What can hang from each mark
J_423: J_407 J_954
J_224: J_220 J_447
J_124: J_168
J_34: J_220 J_447
J_168: J_124
J_447: J_34 J_224 J_954
J_207: J_220 J_423
J_220: J_168 J_207 J_224

Every row comes from one small tree of marks. The marks that hang from a mark follow it in brackets, in the order of their numbers. Every link used is in the known rows. Which tree was each row made from?
Known rows
J_447[J_34[J_220[J_168 J_207]] J_224 J_954]: [-1.49  2.27  0.63  1.60  0.93  0.70  0.43  1.02  7.45 -0.10  3.25 -2.06
 -0.01 -2.40 -3.87 -0.93 -1.81  1.65  2.48 -2.81 -2.23 -0.39  1.75  1.64
 -4.32 -6.28  0.21  3.05  2.47]
J_447[J_34[J_220]]: [ 0.29  1.79 -0.82 -1.82 -1.96 -1.70  0.78  0.92  6.08 -0.35  1.52 -1.55
 -1.32 -1.70 -1.64  1.03  0.78  1.52  3.27 -1.30 -0.54 -0.57 -0.67  1.58
 -1.77 -5.32 -1.05  4.07  0.07]
J_168[J_124]: [ 2.34  0.67  1.81 -1.99 -4.66  0.17  1.51  2.08  5.65 -0.49 -0.23 -3.06
 -1.54 -1.85 -0.87  0.28  0.94 -0.42  1.55 -1.96  1.15 -0.24  0.77 -0.88
 -0.09 -2.41  0.72  2.39  0.17]
J_423[J_407]: [ 2.43 -0.10  1.36 -1.44 -3.55  1.20  1.09  1.05  5.26  0.94  1.75 -2.81
 -2.09 -1.09 -1.03  0.93  3.06  2.31 -0.61 -2.21  0.36 -0.80 -0.64  0.21
  0.58 -2.65 -0.28  1.05 -0.46]
J_447[J_34 J_224[J_220[J_168[J_124]]] J_954]: [ 0.42  1.84  1.21 -0.29 -4.20  0.60  2.76  2.45  6.64  1.15  0.49 -4.55
  0.40 -2.67 -4.01 -0.16 -3.01  0.20  4.67 -2.34 -1.23 -2.45  3.00 -1.33
 -4.53 -6.71  2.39  2.63  1.08]
J_124[J_168]: [ 1.77  0.94  2.03 -0.15 -2.47 -1.63  1.59  0.97  5.56  1.65  0.44 -1.32
 -1.27 -2.48 -1.21  0.38  2.58  0.86  1.68 -1.58 -0.96  0.34 -0.06  1.13
 -0.37 -2.87 -0.44  1.90 -1.30]
J_220[J_168]: [ 2.15  0.17  0.31 -0.02 -1.35  0.53  0.95  0.51  5.50  0.42  1.28 -2.02
 -1.73 -1.71 -1.52  0.54  1.06  1.29  1.42 -2.08  0.17  1.16 -0.08  0.64
 -1.69 -1.68 -0.25  1.11  0.15]
J_34[J_447[J_224]]: [ 1.98 -0.34  1.09 -3.10 -2.55 -1.15  2.61  0.80  4.65  0.80  0.66 -1.40
  0.37 -1.43  0.40 -0.80  0.73  1.20  0.99 -4.42  0.34 -0.37  0.85 -0.55
 -1.89 -3.35 -0.73  2.96  0.07]
J_224[J_220[J_207] J_447[J_34]]: [ 2.02  3.09 -1.60 -0.08 -3.79 -1.21  1.23  0.47  5.45  0.27  3.29 -2.34
 -0.37 -1.36 -2.87 -1.20  1.18  2.51  0.92 -2.31 -2.11  0.33  1.40 -0.88
 -1.31 -8.53 -0.26  4.78 -1.98]
J_34[J_447]: [ 1.83  0.19  0.45 -3.24 -2.71 -1.62  1.85  0.46  4.81 -0.11  0.88 -1.41
 -1.01 -0.92  0.51 -0.22  1.34  0.67  0.85 -2.81  0.83  0.66 -0.68  0.01
 -0.95 -3.57 -1.06  2.07 -0.42]
J_34[J_220[J_168 J_207] J_447[J_224 J_954]]: [-0.68  1.53  1.53 -0.27  1.55  0.77  1.01  0.04  6.13 -0.64  3.56 -2.04
 -0.33 -1.68 -2.63 -1.93 -2.51  0.36  0.77 -4.08 -1.34  1.25  1.68  1.23
 -3.81 -6.21 -0.32  1.14  2.61]
J_207[J_423]: [ 3.16  1.14  0.56 -1.27 -2.33 -0.22  2.26  0.33  5.28  0.60  0.61 -1.98
 -2.13 -1.46 -1.20 -0.38  3.65  1.20 -0.43 -2.68 -0.01  0.11 -1.79  0.94
 -1.27 -1.70  0.42  2.35 -0.59]
J_207[J_220[J_168 J_224]]: [ 3.10  0.14  0.58  2.06 -3.91  0.58  2.73  0.41  5.65  2.95  1.09 -0.79
 -1.69 -1.28 -1.87 -0.49  2.16  1.54  0.80 -1.82 -0.15  0.10 -1.23  0.97
 -3.70 -2.04 -0.01  1.84  0.53]
J_34[J_220 J_447[J_954]]: [-0.28  1.56  1.66 -2.66 -0.65 -2.02  1.57  0.44  5.59 -0.97  1.93 -2.09
 -0.87 -1.85 -1.24  0.00 -1.30 -0.61  1.38 -2.26  0.11 -0.57 -0.44  2.09
 -2.41 -5.09 -0.94  1.23  0.87]
J_207[J_220[J_224] J_423[J_407 J_954]]: [ 4.70  1.28 -0.31  0.08 -5.85  2.62  4.83 -1.17  4.97  3.28  1.26 -0.06
 -2.74 -1.86 -2.11 -1.43  6.30  2.18 -2.14 -3.06  0.22 -2.86 -3.73  1.01
 -1.65 -3.75  1.81  0.70 -0.77]
J_224[J_220[J_168 J_207] J_447[J_34 J_954]]: [ 0.39  3.33 -1.04  2.00 -1.62 -0.36  1.15  0.33  6.08  0.44  4.16 -3.58
 -0.31 -2.20 -4.56 -1.21 -0.97  1.59  1.76 -1.63 -2.85 -0.27  1.93 -0.05
 -3.56 -8.78  0.47  2.15 -0.69]
J_207[J_220[J_168 J_224[J_447[J_34]]] J_423]: [ 4.43  0.64 -2.27  1.14 -3.48 -0.17  2.11 -1.58  5.08  3.66  1.86 -2.31
 -1.70 -2.23 -1.61 -1.38  4.44  2.26  2.23 -2.47 -2.27 -0.99 -2.25  1.33
 -4.71 -6.36  1.09  2.37 -0.88]
J_423[J_407 J_954]: [ 2.65  0.87  0.11 -1.53 -3.91  2.13  2.57  0.09  4.77  0.71  1.71 -1.02
 -1.90 -2.26 -1.30  0.36  3.35  2.18 -0.79 -2.44  1.05 -2.05 -1.08  0.19
  0.79 -3.10  0.41  0.63 -1.14]
J_34[J_220[J_207]]: [ 0.78  2.58  0.79  0.16 -0.85  0.47  0.44  0.74  6.03 -1.43  2.90 -1.08
 -1.88 -0.93 -2.50 -0.62  0.92  0.80 -0.52 -2.45 -0.48  2.16  0.08  1.14
 -0.54 -4.20 -1.19  3.36  0.90]
J_220[J_168[J_124] J_207 J_224[J_447]]: [ 2.89  0.40  1.30  1.83 -4.07  2.63 -0.31 -0.38  5.52 -0.05  1.81 -3.58
 -1.27 -1.52 -2.40 -3.28  1.29 -0.03 -0.50 -2.56 -0.39  3.14  1.88 -1.17
 -2.10 -5.09  1.33  2.23  0.89]
J_224[J_220 J_447[J_34]]: [ 2.47  2.21 -1.35 -1.47 -4.25 -2.00  1.89  0.31  4.66  1.01  2.08 -3.02
 -0.30 -1.93 -2.16  0.23  1.00  2.29  2.64 -1.95 -1.58 -1.07  1.02 -0.65
 -1.83 -7.58 -0.25  4.16 -2.63]
J_220[J_168 J_207 J_224]: [ 1.67  0.57  0.97  3.06 -2.60  1.82  0.83  0.11  6.64  0.33  1.59 -0.86
 -1.42 -0.42 -2.73 -2.60  2.13  1.20 -1.55 -1.95  0.01  3.57  0.29  0.77
 -2.32 -2.21  0.02  2.76  1.61]

Which tree is each row?
[-0.76  2.66  1.69 -1.35  0.06 -0.99  1.14  0.63  6.17 -1.85  3.31 -1.57
 -1.14 -1.09 -2.00 -1.47 -1.06 -0.40 -0.30 -2.56 -0.46  0.87  0.37  1.75
 -2.07 -6.14 -0.94  1.77  1.50] => J_34[J_220[J_207] J_447[J_954]]
[ 3.76  2.71  0.80  0.28 -3.01  3.17  2.82  0.88  5.67  0.23  1.85 -3.34
 -1.61 -0.77 -4.40 -2.74  0.41  0.57  0.10 -4.58 -1.20  2.60  1.44 -1.69
 -2.68 -5.80  2.93  2.50  1.44] => J_447[J_224[J_220[J_168[J_124] J_207[J_423]]]]
[ 0.64  0.26  2.30 -2.15 -1.90 -1.36  3.18  1.20  5.53  0.74  0.77 -2.11
  1.08 -2.50 -0.30 -0.80 -0.68  0.44  0.78 -3.60  0.04 -2.04  1.41  0.00
 -3.00 -3.41 -0.06  2.27  0.62] => J_34[J_447[J_224 J_954]]
[-0.77  1.22  1.59  1.23 -0.54  0.40  0.84 -0.72  6.73 -0.85  2.85 -1.51
 -1.11 -0.54 -3.29 -3.02 -1.13 -0.60 -1.02 -2.41 -0.73  2.95  0.11  2.24
 -3.96 -6.02 -0.57  1.22  3.07] => J_34[J_220[J_168 J_207 J_224] J_447[J_954]]
[ 3.95  0.67  0.58  1.03 -5.33 -0.62  2.75 -0.12  4.60  2.99  1.41 -1.49
 -0.62 -2.46 -0.89 -0.89  2.97  1.56 -0.23 -2.34 -0.78 -1.42 -0.41  0.43
 -2.62 -3.87 -0.27  3.31 -1.47] => J_207[J_220[J_224[J_447]]]
[-0.25  2.29 -1.43  0.41  0.16  0.34 -0.91  0.63  6.68 -1.02  3.26 -1.61
 -2.01 -0.94 -2.95 -0.24  0.13  1.61  2.82 -1.80 -1.33  2.05  0.04  1.81
 -2.28 -6.38 -0.72  2.92  1.49] => J_447[J_34[J_220[J_168 J_207]]]
[ 1.13 -0.35  0.29 -1.04 -1.64 -0.62  0.53 -1.31  5.07  0.00  1.60 -1.31
 -1.62 -0.38 -1.79 -1.48 -0.09  0.37  0.87 -2.89  0.17  3.23 -0.98  1.77
 -3.44 -5.33 -0.82  1.37  1.87] => J_34[J_220[J_168 J_224] J_447]
[ 5.85  1.29 -0.85  0.20 -5.45  2.36  4.12 -2.28  3.74  3.52  2.49 -1.25
 -2.20 -2.75 -1.74 -1.91  6.16  2.63 -2.22 -3.60 -0.91 -2.88 -3.25  0.52
 -1.82 -5.63  1.74  0.64 -2.14] => J_207[J_220[J_224[J_447]] J_423[J_407 J_954]]
[ 1.27  0.67  1.01 -3.45 -1.10 -1.47  1.83  0.11  4.59 -0.05  1.58 -1.40
 -0.23 -1.59 -0.46 -0.52 -0.48  0.89  1.46 -4.54 -0.19  0.32  0.57  0.56
 -2.01 -5.37 -1.35  3.48  0.73] => J_34[J_220 J_447[J_224]]
[ 2.72  2.24  0.62 -1.03 -1.08  4.63 -1.09 -0.01  5.74 -1.10  3.55 -4.38
 -4.57 -0.26 -3.74 -1.30  2.24  0.71  0.07 -3.56 -0.79  3.08 -1.14  0.62
 -0.71 -6.71  2.28 -0.73  2.40] => J_34[J_220[J_168[J_124] J_207[J_423[J_407]]]]
[ 2.28  2.86 -2.25  0.92 -2.34  0.19  0.30 -0.12  5.41  0.39  3.95 -3.01
 -0.89 -1.27 -3.54 -1.18  0.46  2.69  1.72 -2.41 -2.44  1.64  1.40 -0.51
 -2.43 -8.77  0.08  3.15 -1.33] => J_224[J_220[J_168 J_207] J_447[J_34]]
[ 2.90  3.02 -0.24  0.45 -3.31 -0.24  2.13  0.20  4.68  0.11  3.43 -2.45
 -1.00 -1.17 -3.17 -1.45  1.09  1.90 -1.35 -2.89 -1.68  1.68  1.58 -1.14
 -0.78 -6.30 -0.33  3.46 -1.88] => J_224[J_220[J_207] J_447]
[ 2.21 -0.45 -0.11 -0.11 -5.12  0.48 -0.40 -0.23  5.50  0.99  0.37 -4.20
 -0.59 -2.31 -1.53 -1.69  1.07  0.64  3.32 -1.59 -0.66  0.55  1.14 -0.74
 -2.99 -6.40  1.23  2.83  0.23] => J_220[J_168[J_124] J_224[J_447[J_34]]]
[ 3.95  1.23  0.42  1.65 -3.22  1.01  1.44 -1.40  5.34  0.81  2.22 -1.79
 -1.42 -1.28 -2.12 -3.97  5.05  1.40 -3.43 -3.18 -1.33  2.70 -0.52  0.30
 -1.89 -4.04  0.54  3.53 -0.33] => J_220[J_207[J_423] J_224[J_447]]
[ 0.24  1.81  0.27  1.03 -2.57 -0.47  3.20  1.47  6.52  2.07  1.58 -3.06
  0.81 -2.47 -4.12  0.12 -2.18  1.81  3.81 -2.34 -1.63 -2.36  2.05 -0.15
 -4.87 -5.80  0.74  3.04  0.51] => J_447[J_34 J_224[J_220[J_168]] J_954]
[ 3.71  2.45 -0.75  0.72 -2.15  3.52  2.01 -0.36  5.24  0.90  4.09 -3.13
 -3.71  0.53 -4.61 -1.40  3.48  2.73 -1.66 -3.51 -1.47  2.94 -1.36  0.11
 -1.05 -6.00  1.46  0.09  0.45] => J_224[J_220[J_168 J_207[J_423[J_407]]]]
[ 1.19  0.10  1.05 -2.27 -3.19 -1.64  1.26 -0.56  5.25 -0.17  1.13 -0.83
 -1.11 -0.23 -1.22 -1.69  0.96  0.45  0.06 -2.81  0.48  2.25 -1.09  1.49
 -2.51 -4.92 -1.32  3.09  0.97] => J_34[J_220[J_224] J_447]
[ 3.21  1.09  0.55 -0.59 -3.75  1.27  1.75  2.06  5.45  1.25  0.95 -2.77
 -2.39 -2.07 -1.30  1.07  0.40  0.05  3.13 -2.20  0.27 -1.09 -0.24 -0.21
 -1.96 -3.27  1.52  0.62  0.55] => J_207[J_220[J_168[J_124]]]
[ 2.22  2.47  1.00  0.35 -3.59  0.47  3.40  1.58  5.65  0.72  2.09 -1.07
  0.06 -1.07 -3.53 -1.84  0.43  2.26 -1.09 -3.99 -0.89  0.86  2.07 -1.62
 -1.68 -4.21 -0.15  4.71 -0.11] => J_447[J_224[J_220[J_207]]]
[ 0.00  1.39 -0.65  1.88 -1.66  0.45 -0.42 -0.17  7.18 -0.18  2.55 -0.96
 -1.38 -0.42 -3.48 -2.11  0.98  1.62  1.30 -1.75 -1.28  3.10 -0.19  1.89
 -3.20 -6.25 -0.66  3.72  2.34] => J_447[J_34[J_220[J_168 J_207 J_224]]]
[ 1.95  0.46  1.83  1.76 -4.35  2.69  0.64  0.95  6.82 -0.37  0.71 -2.41
 -1.65 -0.59 -2.71 -2.92  1.08 -0.32 -0.54 -1.89  0.41  3.41  1.32 -0.76
 -1.96 -3.39  1.27  2.32  2.48] => J_220[J_168[J_124] J_207 J_224]
[ 2.23  2.67 -0.32  1.49 -2.09  1.08  1.71  0.67  5.86  0.09  3.10 -1.69
 -1.89 -0.40 -4.25 -1.09  0.17  1.59 -0.10 -2.49 -0.75  3.13  0.86 -0.35
 -1.81 -4.77  0.18  2.21  0.39] => J_224[J_220[J_168 J_207]]
[ 4.93  1.79 -1.84 -0.28 -2.44  3.20  3.51 -0.98  4.39  2.68  2.83 -1.20
 -3.69 -2.18 -2.11  0.28  4.64  2.39  0.22 -3.45 -0.29 -2.30 -3.55  1.40
 -1.68 -4.24  2.19 -1.88 -0.87] => J_207[J_220[J_168] J_423[J_407 J_954]]
[ 3.87  0.93 -0.25  2.76 -1.59  2.06  0.90 -2.15  5.06  1.07  2.78 -2.43
 -2.04 -1.16 -2.85 -3.90  4.24  1.50 -2.50 -3.27 -1.69  3.77 -0.73  0.71
 -2.78 -4.30  0.79  1.95  0.39] => J_220[J_168 J_207[J_423] J_224[J_447]]
[-0.76  2.83 -0.65  1.58  1.22 -0.22 -1.20 -0.37  6.36 -0.79  4.61 -3.46
 -0.97 -2.82 -3.53 -0.84 -1.14  1.20  2.29 -1.81 -2.60  0.19  1.18  1.96
 -3.49 -8.33 -0.11  1.85  0.56] => J_224[J_447[J_34[J_220[J_168 J_207]] J_954]]
[ 3.17  1.96  0.36  0.04 -1.82  2.91  0.45  0.66  6.07 -0.79  1.61 -3.42
 -3.13 -0.95 -2.65 -1.96  2.27  0.01  0.07 -2.93 -0.35  3.01 -0.40 -0.38
 -1.50 -3.75  2.38  0.89  1.63] => J_220[J_168[J_124] J_207[J_423]]
[ 4.41  0.09  0.93  0.86 -5.29  1.44  1.57  0.15  4.85  2.41  1.18 -3.34
 -1.60 -2.50 -1.57 -1.16  1.06  0.07  1.73 -2.48 -0.55 -0.40  0.62 -0.59
 -3.21 -4.96  1.62  1.14 -0.17] => J_207[J_220[J_168[J_124] J_224[J_447]]]
[ 3.51  3.18  0.09  0.10 -3.05  2.43  2.14  0.94  5.90 -0.49  2.15 -3.37
 -3.32 -0.36 -4.39 -2.06  1.22 -0.16  0.25 -3.04 -0.74  3.09  0.10 -1.05
 -2.07 -5.90  2.67  1.42  1.01] => J_224[J_220[J_168[J_124] J_207[J_423]]]
[ 3.88  1.30 -0.54 -1.87 -3.43  2.54  3.02 -0.94  4.51  0.96  1.76 -1.45
 -3.01 -2.10 -1.69 -0.41  5.12  2.01 -1.64 -2.85  0.48 -1.70 -2.49  0.64
  0.46 -3.35  1.64  0.22 -1.09] => J_207[J_423[J_407 J_954]]
[-1.17  1.88  1.54 -0.79 -1.27 -1.53  1.62  1.50  6.79  0.50  1.45 -2.03
  1.02 -3.31 -2.40  0.44 -1.38  1.17  3.15 -2.16 -1.18 -3.34  1.53  1.44
 -3.62 -5.29 -0.39  4.22  1.05] => J_447[J_34[J_220] J_224 J_954]
[ 2.96  0.77  0.32  2.69 -2.07  2.38  1.52 -0.78  6.38  0.77  1.51 -1.22
 -2.32 -0.39 -3.05 -3.40  4.07  1.36 -2.37 -2.55 -0.61  3.96 -1.25  1.07
 -2.92 -2.56  1.00  2.22  1.78] => J_220[J_168 J_207[J_423] J_224]
[-1.24  2.38  0.81 -0.90 -1.35 -2.16  1.02  1.26  7.06 -0.19  1.68 -2.33
 -0.82 -2.54 -2.56  1.10 -0.48  0.40  3.14 -0.76 -0.81 -2.27  0.03  2.26
 -2.67 -5.49 -0.70  3.24  0.58] => J_447[J_34[J_220] J_954]
[ 4.37  0.68 -0.08  1.59 -3.34  0.89  3.29 -0.55  5.63  3.15  1.15 -1.34
 -2.66 -1.14 -2.25 -1.26  4.17  1.31  0.16 -2.57 -0.75  0.44 -2.68  1.55
 -4.13 -2.50  1.09  1.34  0.70] => J_207[J_220[J_168 J_224] J_423]
[ 0.67  0.07  0.31  2.18 -2.79 -0.65  0.71 -0.63  6.47  1.93  1.55 -3.50
  0.28 -3.13 -2.28 -1.34  0.68  1.37  2.32 -0.99 -1.47 -1.27  1.05  1.03
 -4.41 -5.53  0.34  2.45  0.08] => J_220[J_168 J_224[J_447[J_34 J_954]]]
[ 4.14  0.52  0.78  1.22 -3.98  2.82  0.66 -1.72  4.99  1.09  3.12 -3.15
 -2.20 -0.65 -2.32 -3.59  6.22  2.76 -4.30 -3.52 -1.66  2.23 -1.21  0.17
 -0.62 -5.27  0.89  1.93 -0.18] => J_220[J_207[J_423[J_407]] J_224[J_447]]
[ 3.49  1.49 -0.97  0.21 -2.40  0.17  1.72 -0.53  3.94  1.06  3.01 -3.60
 -1.35 -1.89 -3.27 -0.04  0.10  1.83  1.32 -2.72 -1.24  1.29  0.93 -0.37
 -2.28 -5.50 -0.05  1.55 -1.70] => J_224[J_220[J_168] J_447]
[ 4.09  3.34 -1.72  0.54 -2.51  4.50  3.29 -1.28  4.93  0.71  4.11 -1.38
 -3.69 -0.79 -4.98 -2.12  3.44  2.51 -2.21 -3.61 -0.83  1.58 -1.68  0.13
 -0.94 -6.61  2.20 -0.48 -0.30] => J_224[J_220[J_168 J_207[J_423[J_407 J_954]]]]
[ 2.92  1.73 -0.32  1.16  0.03  1.75  1.14 -0.16  5.89 -0.14  2.47 -1.76
 -2.76 -0.81 -2.39 -1.65  3.13  1.38 -0.91 -2.97 -0.75  3.13 -1.24  0.88
 -1.93 -2.74  0.88  1.26  1.03] => J_220[J_168 J_207[J_423]]
[ 2.94  1.15  1.15 -0.59 -4.17  1.89  2.78  1.59  5.16  0.99  0.61 -3.73
 -0.66 -1.69 -3.35 -0.48 -1.61  0.33  2.63 -3.71 -0.08  0.67  2.40 -2.05
 -2.53 -4.55  2.01  2.44  0.62] => J_447[J_224[J_220[J_168[J_124]]]]
[ 1.57  0.31  1.73  0.12 -3.43  1.64  0.36  0.10  5.91 -0.14  0.45 -2.74
 -2.15 -1.25 -2.97 -1.38 -0.45 -0.91  1.63 -2.16  0.58  2.60  0.45  0.75
 -2.77 -3.90  0.96  2.10  2.55] => J_34[J_220[J_168[J_124] J_224]]
